What can hang from each mark
feru: pakuvut
roke: gani gopo pabam zozo zusi
ketu: roke zozo
kipa: gani leka tuzer
gani: mavo temo zusi
mavo: gani kipa rito
pakuvut: feru ketu
gopo: pabam roke
panat: zozo
pabam: gopo
zusi: gani gopo roke

Each row was made from one small tree. Brackets hold a mark, then the marks that hang from it, in alphabetical order. Every link used is in the known rows. Write each row's tree.
Known rows
{feru pakuvut}: [ -3   5  -2  -2  -2   0 -10  -2  -1   3 -12  -4   1  13  -2  -3   1  -1
   0  -8  -1  -3   0  -1   1   3   0  -1   1   1   4  -3]
{ketu {roke zusi} zozo}: [  1   9   1   1   0  -1   1  -2 -10  -2 -21  23  19 -16   4   0   8  27
   2 -24   4  28 -12  -4  -3  -4  -8   2   1   3   5  35]
{pakuvut feru {ketu zozo}}: [ 12  -3  -4   9  -5  -2   1  -8  -3  -2 -15   7  38 -14  13   1  -9  20
  13 -17   0  13  -1  -8   1   2  -5   1  -7  -3  -9  28]
{pabam {gopo {roke {gani temo zusi}}}}: [  6   3  -8  -9   0  -1  -8  -4   0   5  17  22 -12 -19   7  -3  -5   3
 -17 -17  11   1  -2  10  -1  -3   6  12   1  -5   5   6]
{gani {mavo {kipa leka tuzer} rito} temo}: [ -1  -8  14   3  -1  -3  -4   5 -17  22  25  -3   2 -32  16   2  -2   0
  -5  -2   4   5  25   8   8  -1  -7  -6   1 -14   2  -6]
{kipa gani tuzer}: [ -6  -3  -1  -5   5  -5   3  -4   0  17  23 -29  -3  -6   0   3   6   4
   6 -14  -1  -5   2  -2   8  -2  -4   0   1  -9   2  -7]
{zusi gani {roke zozo}}: [ -2  -4  -6   7   7  -4  -1  -6  -4  10  17 -22 -28  -1   5   0  -7   5
  -2 -28  -2  -9   1  -4   5  -1  -6  17  -1   8  11  26]
{gopo roke}: [  2   7   0   5  -1   2   0  -3   3   3  -4  -3 -17  -2  -1  -1   0   2
  -9  -5   2   2  -2   6   0  -3  -3   2  -1  -3   4  11]
{ketu {roke {gopo pabam} {zusi gani}} zozo}: [  1  16  -6   2  -2  -4   1  -5  -6   7 -16   5   1 -10   1  -4   9  38
  -8 -33  -5  12 -13  -2  -2  -5 -14  18  -3  -1  14  31]
{mavo {gani temo {zusi roke}} {kipa leka} rito}: [  2  -4   3  18  10   3 -10   0  -8   9  47  22  24 -37   3  -1  -2   7
  -1 -18  17   8  20   2  14  -1   1 -14  -1  -3   3 -22]
{ketu {roke gani} zozo}: [  1   7   0   1   1  -1   0  -8 -10  -3 -23  17  27   1   3   0   9  16
   0 -20  -3   4 -11  -4  -1  -2 -13   8   0  -1   3  51]
{pabam {gopo roke}}: [  0  -3   0  -8  -1   2   0  -2   5   2  -2   7 -20   2   5  -1  -1   1
 -19  -2  11   1  -5   9   1  -7   2   7   1  -3   1  10]
{kipa leka}: [-4 -1  5  8  3 -3  1 -1  1 12  3 -4 -1 -6  2 -3  3  2  3  0 -2  0 15 -3
  0 -2  2  1 -4 -3  0  5]
{pabam {gopo {roke {gani mavo} zozo zusi}}}: [  0  11  -4 -19   3   0 -10  -2  -9  20 -10  -2 -39   5   8   3  -8  13
 -30 -29   4  11  -3   3  -3  -1   3  34   1   3  21  54]
{roke gopo zusi}: [ -1  11  -1  -9   4   0  -2   5   1  12  -1   4   5 -10  -1  -3  -5  20
 -10 -14  -6   9  -3  -5  -2   0   3   7   0   5  11 -13]
{zusi {gani {mavo {kipa leka} rito} temo} roke}: [  1 -13   5  16   2  -4 -10   3 -19  15  30 -12  -7 -14  18   1  -8   9
 -11 -15   2  -8  21   9  10  -4  -8  -3  -3  -3   5  -8]
{kipa {gani mavo temo {zusi gopo}} leka tuzer}: [ -1   4   1  -4   5  -5  -9  -1 -16  33  51 -16 -23 -22  13  -3   3  16
   8 -32  -4   5  19   3   5  -2  -3  10   4 -18   2 -29]
{pakuvut feru {ketu {roke gani} zozo}}: [ 12   3  -3   7   0  -2  -1 -13  -7  -4 -28  12  50 -14  11   0  -2  27
  12 -30  -4   8  -5 -12   0   2 -12   9  -8  -4 -11  50]
{zusi {roke pabam zozo}}: [ -3   1   0   7  11  -1  -2  -4  -7  16  -2  -8 -19 -16   0   4  -7  -3
  -9 -18 -10   7  -5  -9   0   0  -6  20   2  15  19  13]
{pakuvut feru}: [ 10  -3  -1   5  -3   0  -4  -3   0  -3   0   3   5 -18   3   3  -4   0
   3  -8   1   1   1  -6   0   0   0   0  -3  -1  -4   1]
{pakuvut ketu}: [  1   0  -1   0   4  -1   3  -3   3   2  -7  -8  18   2   5  -2  -7  12
   8  -3  -1   5   5  -2   2   4   0   2  -5  -1 -11   1]
{roke {gani {mavo {kipa leka}}} {zusi {gopo pabam}}}: [ -1   8   8  -3   1   8  -9   2  -8  30 -13  -4 -18  17  -6  -1   2  27
  -6 -23  -6   3  10   0   1   1  -4  20  -1  -8  19  18]
{roke gopo zozo}: [ -1  10  -3  -9   3   0  -2   0  -2  11   8  -1 -11 -18   2  -3  -5  -1
 -10 -12  -8   1   4  -6  -2   4   1  16   2   2  12   4]
{kipa {gani temo {zusi {gopo pabam}}} leka}: [  3   6  -6   6   4  -1  -9  -3  -1  24  30  -6 -26 -40  -1  -7   8  11
   7 -20   1   4  14   6   2  -1   1  11   0 -14   3 -38]
{pabam {gopo {roke zusi}}}: [ -1   2   0 -11   2   2  -1   1   5   7  -8  10 -19  -5   3   0  -2  15
 -20 -13  13  14  -6   6   0  -7   5   8   0   2   7  11]
{pabam gopo}: [ -1 -10   0 -13   1   0   0   1   2  -1   1   9  -2   4   6   0   0  -2
 -10   3   8  -2  -2   2   1  -4   4   3   1   0  -4  -2]
{gopo pabam {roke {gani mavo temo} zozo zusi}}: [  7  23  -8   2   1  -1 -14  -3 -10  27 -18  -6 -53 -26   0   0  -4   9
 -24 -22   0  17   0   5  -5   3  -5  37  -1  -2  26  43]
{feru {pakuvut {ketu {roke {gani mavo}} zozo}}}: [  0  14  -3   0  -1  -3 -13 -10 -19   4 -39  -1  35  33  12  -3   0  30
   4 -33 -10   9  -5  -5  -2   6 -14  14  -3  -4  -2  53]
{pakuvut feru {ketu {roke pabam} zozo}}: [ 12   4  -1  10  -1  -2  -1 -10 -11  -3 -30  13  43 -34  11   5  -4  21
  11 -23  -9  21  -8 -11  -2  -1 -15   7  -7   0  -8  28]
{pakuvut feru {ketu {roke gani gopo zusi} zozo}}: [  9  15  -4  -2   3  -1  -4  -8  -6   7 -31  16  56 -26  10  -3  -7  47
   1 -45  -9  18  -7 -17  -2   2  -9  14  -7   1   1  37]
{panat zozo}: [  1   1  -7   1   9  -1   3  -1  -2   2  -9   5   9 -16  -2   1  -1  -7
   2 -10   1   3  -2  -1   1  -1   0  -2   1  -4   1  23]
{zusi {gani mavo temo} {roke {pabam gopo} zozo}}: [  1  -9  -9  -4   6  -7 -13  -2 -19  17  16 -11 -41 -13  21   6 -13  -3
 -22 -19  -5  -3  -1   2   2  -5  -7  31   2  11  14   5]
{mavo gani rito}: [  0   2  -4  -2   3   3  -4  -3  -2  -2   2   6  25 -10  -2   5   2   0
 -10   2  12  -6   4   2  10   2   0  -9   1  -3   4   2]
{feru {pakuvut {ketu {roke gani zozo}}}}: [ -4  15  -5  -7   9  -2 -10 -12  -4  10 -29  -8  15  -5   2  -6  -2  12
   6 -31  -6   3   3 -10   1  10  -7  18  -3   0   0  40]
{pabam {gopo {roke {gani temo zusi} zozo}}}: [  6   7 -10 -12   2  -1  -9  -6  -3  11  21  20 -27 -35   8  -2  -7  -4
 -18 -25  11   6   0   8  -2   0   6  25   2  -2  11  25]

Write each row's tree
[  3  15 -10  -3   3  -2  -8  -5  -1  22  -4  -1 -17 -33  -3  -7  -3  -3
 -18  -7  -9  -6   3  -3  -2   6  -5  31   0  -1  20   6] => {roke {gani temo} {gopo pabam} zozo}
[  6  14  -3  -3  -2   6 -16   4 -15  19  -8   3  -8 -14  -1   7 -11  11
 -20 -17  -7  13  -5   6  -1   1  -7  13  -2   2  23   7] => {gopo {roke {gani {mavo kipa} temo} pabam zusi}}
[  0  11  -7   0   7  -3 -15  -9  -3   5 -27   1  31 -14   5  -9  -1  14
   5 -17  -3   0   2  -4   1   7 -10   5  -4  -4  -9   0] => {feru {pakuvut {ketu {roke {gani temo}}}}}
[  2   5   0   5   1  -1   4  -7  -7  -6 -21  13  34  -7  11  -2   3  26
  11 -17  -1  19  -5  -2   0   0 -11   1  -4  -4 -13  33] => {pakuvut {ketu roke zozo}}
[  2  21  -1  -4   6  -2 -10  -5 -14  15 -14  -4 -30  -3   0  -1   3   9
 -20 -23 -17   3   0  -6  -6   3 -12  40   1  -4  14  36] => {ketu {roke {gani mavo} {gopo pabam} zozo}}
[ -1  13  -5 -18   6   2  -4  -4 -10  15 -10  -6 -22 -33   1   4   0  20
  -3 -39  -7   5 -10  -4  -1  -1 -12  25   2   6  20  19] => {ketu {roke pabam zozo {zusi gani gopo}}}
[ 10   6  -4   3  -3  -4 -13   5 -17  -1  28  12 -14 -16  11   1  -5   3
   1 -10   0  16   5   7  -5   1   3   6   2  -4  -3 -16] => {gani mavo temo zusi}
[  2  12  -3   9  -1   1  -1  -9   6  13 -21  -8 -25   4 -10  -1   4   5
 -16  -8  -1  -6  -5   4   0  -1  -6  18  -3  -5  15  33] => {gopo pabam {roke gani}}
[  5  18 -13  -2  -3  -4 -14   0 -17  23   2 -17 -48 -34  10   6 -13   7
 -19 -27  -6  14  -2   7  -3  -1  -8  30  -2   5  26  23] => {gopo {roke pabam zozo {zusi {gani mavo temo}}}}
[  0  15   0 -13   5   5  -3  -6 -13  12 -41  21  28 -10  -1   2   6  33
  -7 -35 -10  11 -21  -7  -4  -2 -15  19   4   6  22  38] => {ketu {roke gani pabam {zusi gopo}} zozo}
[ -3  14   0  -3   7  -2  -9  -4  -2   5 -31  -1  21  -6   1  -6   0  29
   9 -28   1  22  -1  -7  -1   4  -4   1  -4   2  -6   7] => {feru {pakuvut {ketu {roke zusi}}}}
[  3   1  -2  11   7  -3 -13  -2 -15  12   3  -4 -11  10  10   0  -7   8
 -14 -14  -8  -4   0  -1   0   0  -7  13   2   6   8   3] => {zusi {roke {gani mavo temo}}}
[ -1  24  -2   0   3  -1  -7  -6  -4  12 -45   8  25  -5   1 -10   4  45
  -2 -35  -6  28  -8  -8  -3   2 -10  14  -4   0   8  21] => {feru {pakuvut {ketu {roke {gopo pabam} zusi} zozo}}}
[ -2   3   4  -5  -2  -2  -8   9 -14  21  21 -12   5  -8  12   2  -9  25
 -15 -25  -5  -2  19   5   5  -2   0   6  -5  -5  17  -1] => {roke gopo {zusi {gani {mavo {kipa leka} rito}}}}
[  7   6  -4  -8  -1   4  -6   2  -5   2  24  20  -5 -29   5  -5  -2   7
   5 -15   4   6   0   8  -1   2   2   2   6  -4  -1 -33] => {gani temo {zusi gopo}}
[  0   8  -5 -15  -2   2  -9   3 -15  16  -7 -18 -19  11   6   7  -8  24
  -9 -27 -12  -2  -7   2  -1  -2  -7  20   2   5  19   1] => {roke pabam {zusi {gani mavo} gopo}}
[  9  13  -3  -1   8  -1  -6  -7  -6   9 -14   1  15 -54   8   2 -12  11
  -1 -28 -18  15   2 -16  -4   4  -9  23  -6   3   0   3] => {pakuvut feru {ketu {roke gopo pabam zozo}}}
[  3  17  -3  -9   2  -2 -11   2 -17  13  12   3   6  11   2   6 -11  11
 -13 -27 -24   1  -3  -5  -6   3   1  27   1   3  19  -2] => {roke {gani mavo zusi} gopo pabam}
[  1   2  -5 -12   4   0  -4  -3  -5  19  45  -9  -9 -36   5  -3   4  11
  10 -28   3   1   2   5   7   0  -3   2   7 -13   1 -40] => {kipa {gani temo {zusi gopo}} tuzer}
[  2  13  -5 -18   5   5  -5  -6  -8  18   5   7  -9 -18  -4   4  -6   4
  -2 -35 -12  -2  -4  -4  -3   7   0  29   5   4  24  18] => {roke {gani {zusi gopo}} pabam zozo}
[  8  12 -10  -2   1   8 -10  -4   1   5  19  19  -9 -23  -8  -4   6   9
   1  -9  12   4   0   4   5   2  -2   7   4 -10   2 -25] => {mavo {gani temo {zusi {gopo pabam}}}}
[ -1  -4   2   3   4  -5  -4   0  -4  25  63  -8   2 -42   3  -1   4   5
  21 -23   4   9  21   1  11  -2   1  -7  -1 -17  -3 -32] => {mavo {kipa {gani temo zusi} leka tuzer}}
[ -3  13  -3  -4   7  -2  -9  -8  -4   5 -21  -6   5 -14   5  -5  -1   9
   9 -26  -1  14   5  -5  -1   7  -7  11  -2  -1  -5  23] => {feru {pakuvut {ketu {roke zozo}}}}
[  0  13  -1  -3   1   0   0  -6 -10   2 -17  18  30   3   5  -4   7  22
  -9 -24 -12   0 -11  -6  -2  -2 -12  12   1  -2   9  33] => {ketu {roke gani gopo} zozo}
[  6  15  -9  -3  -5  -6 -11   2 -24   5   1  10   5 -16  19  -2   0  36
 -11 -32  -7  16  -7   2  -4  -5 -13  14   0  -1   9  14] => {ketu {roke gopo {zusi {gani mavo temo}}} zozo}
[ -3  13  -1  -3  13  -2 -11  -3 -18  27  -2 -14 -17  10   5   4 -14   7
 -26 -31 -28  -3  -3 -12  -3   3  -8  38   3  14  30  19] => {zusi {roke {gani mavo} gopo pabam zozo}}
[  2  -1  -5   6   3  -7 -12   3 -19  10  22 -13 -10 -13  21  -1 -12  13
 -28 -17  -6 -12   5   8   4  -3  -7   9   2   3  12 -23] => {zusi {gani {mavo rito} temo} {roke gopo}}
[  3   0  -4 -13   0  10  -8   2  -3   4  42   0   2  -4  -5   1   2  13
  13 -29   2   0  -1   6   7   1   2  -5   4 -10   0 -35] => {mavo {kipa {gani {zusi gopo}}}}
[ -2   6  -5   1  -4  -1  -4  -7  -4   4 -27  -1  36  17   7  -5  -4  20
  11 -18  -1   9  -3  -3   1   5  -4   0  -4   0  -1  26] => {feru {pakuvut {ketu zozo}}}
[-10  -4   4   4   8  -9   4  -6   1  30  27 -33  -5 -11   3  -1   8   6
   9 -14  -4  -4  17  -6   9  -4  -3   1  -3 -12   2  -2] => {kipa gani leka tuzer}
[ -2   6   0   2  10   5  -2 -10   0  23 -16  -9 -36   2  -7  -4   0  10
 -13 -28  -6 -10  -5  -6   2   2 -10  32   5   5  23  31] => {zusi {gopo pabam} {roke gani zozo}}
[ -3  11   0  -1   7  -2 -10  -7  -4   4 -34  -5  24  -6   1  -1  -1  12
   7 -17 -10  10  -3  -6  -1   4 -10   4  -3   2  -4  -2] => {feru {pakuvut {ketu {roke pabam}}}}
[  2   8  -4  -4   4  -2  -4  -3  -6   7   5   6  13  -6  -6   6  -6   3
   1 -21 -11   0  -5  -4  -3   3   2  15  -1   4  13   8] => {roke {gani zusi} pabam}
[  2  13  -1  -2   0   9  -1  -9   7  16 -25  -6 -30   8 -10  -4   5  13
 -17 -14  -2 -13  -8   7   0  -1  -9  21   1  -8  18  22] => {zusi {gopo pabam {roke gani}}}
[  3  13  -7  -4   7  -3  -9  -6 -12  11 -14   8  -2 -49   2   2   0  -8
  -8 -14 -11   4  -4  -5  -4   3 -12  24   1   5  13  18] => {ketu {roke {gani temo} pabam zozo}}
[  0   8   2  -2   9  -1   0  -1  -1   2 -20   3  18 -19   4  -3  -2  30
   9 -21   2  25  -1  -5  -1   1  -4   2  -5   1 -11   8] => {pakuvut {ketu {roke zusi}}}
[  4   6  -8 -16   9  -4 -11  -5 -13   7   9  30  -3 -52   8   3  -2  -6
 -10 -25   0  12  -5  -1  -5   1  -2  29   3   4   8  14] => {ketu {roke {gani temo zusi} {pabam gopo} zozo}}
[  4  13  -3  -2  -5   2  -5  -4 -19   8 -23   2 -24  10   7   1   9  42
  -6 -35  -2  13 -14   5  -2  -5 -18  23   1  -5  11  43] => {ketu {roke {zusi {gani mavo} {gopo pabam}}} zozo}
[  1   1  -7  -2   4  -7  -4  -2  -5  15  49 -10  -4 -40   5   0   3   3
  12 -22   4   7   5   2   6   0   0  -1   2 -10  -2 -29] => {kipa {gani temo zusi} tuzer}
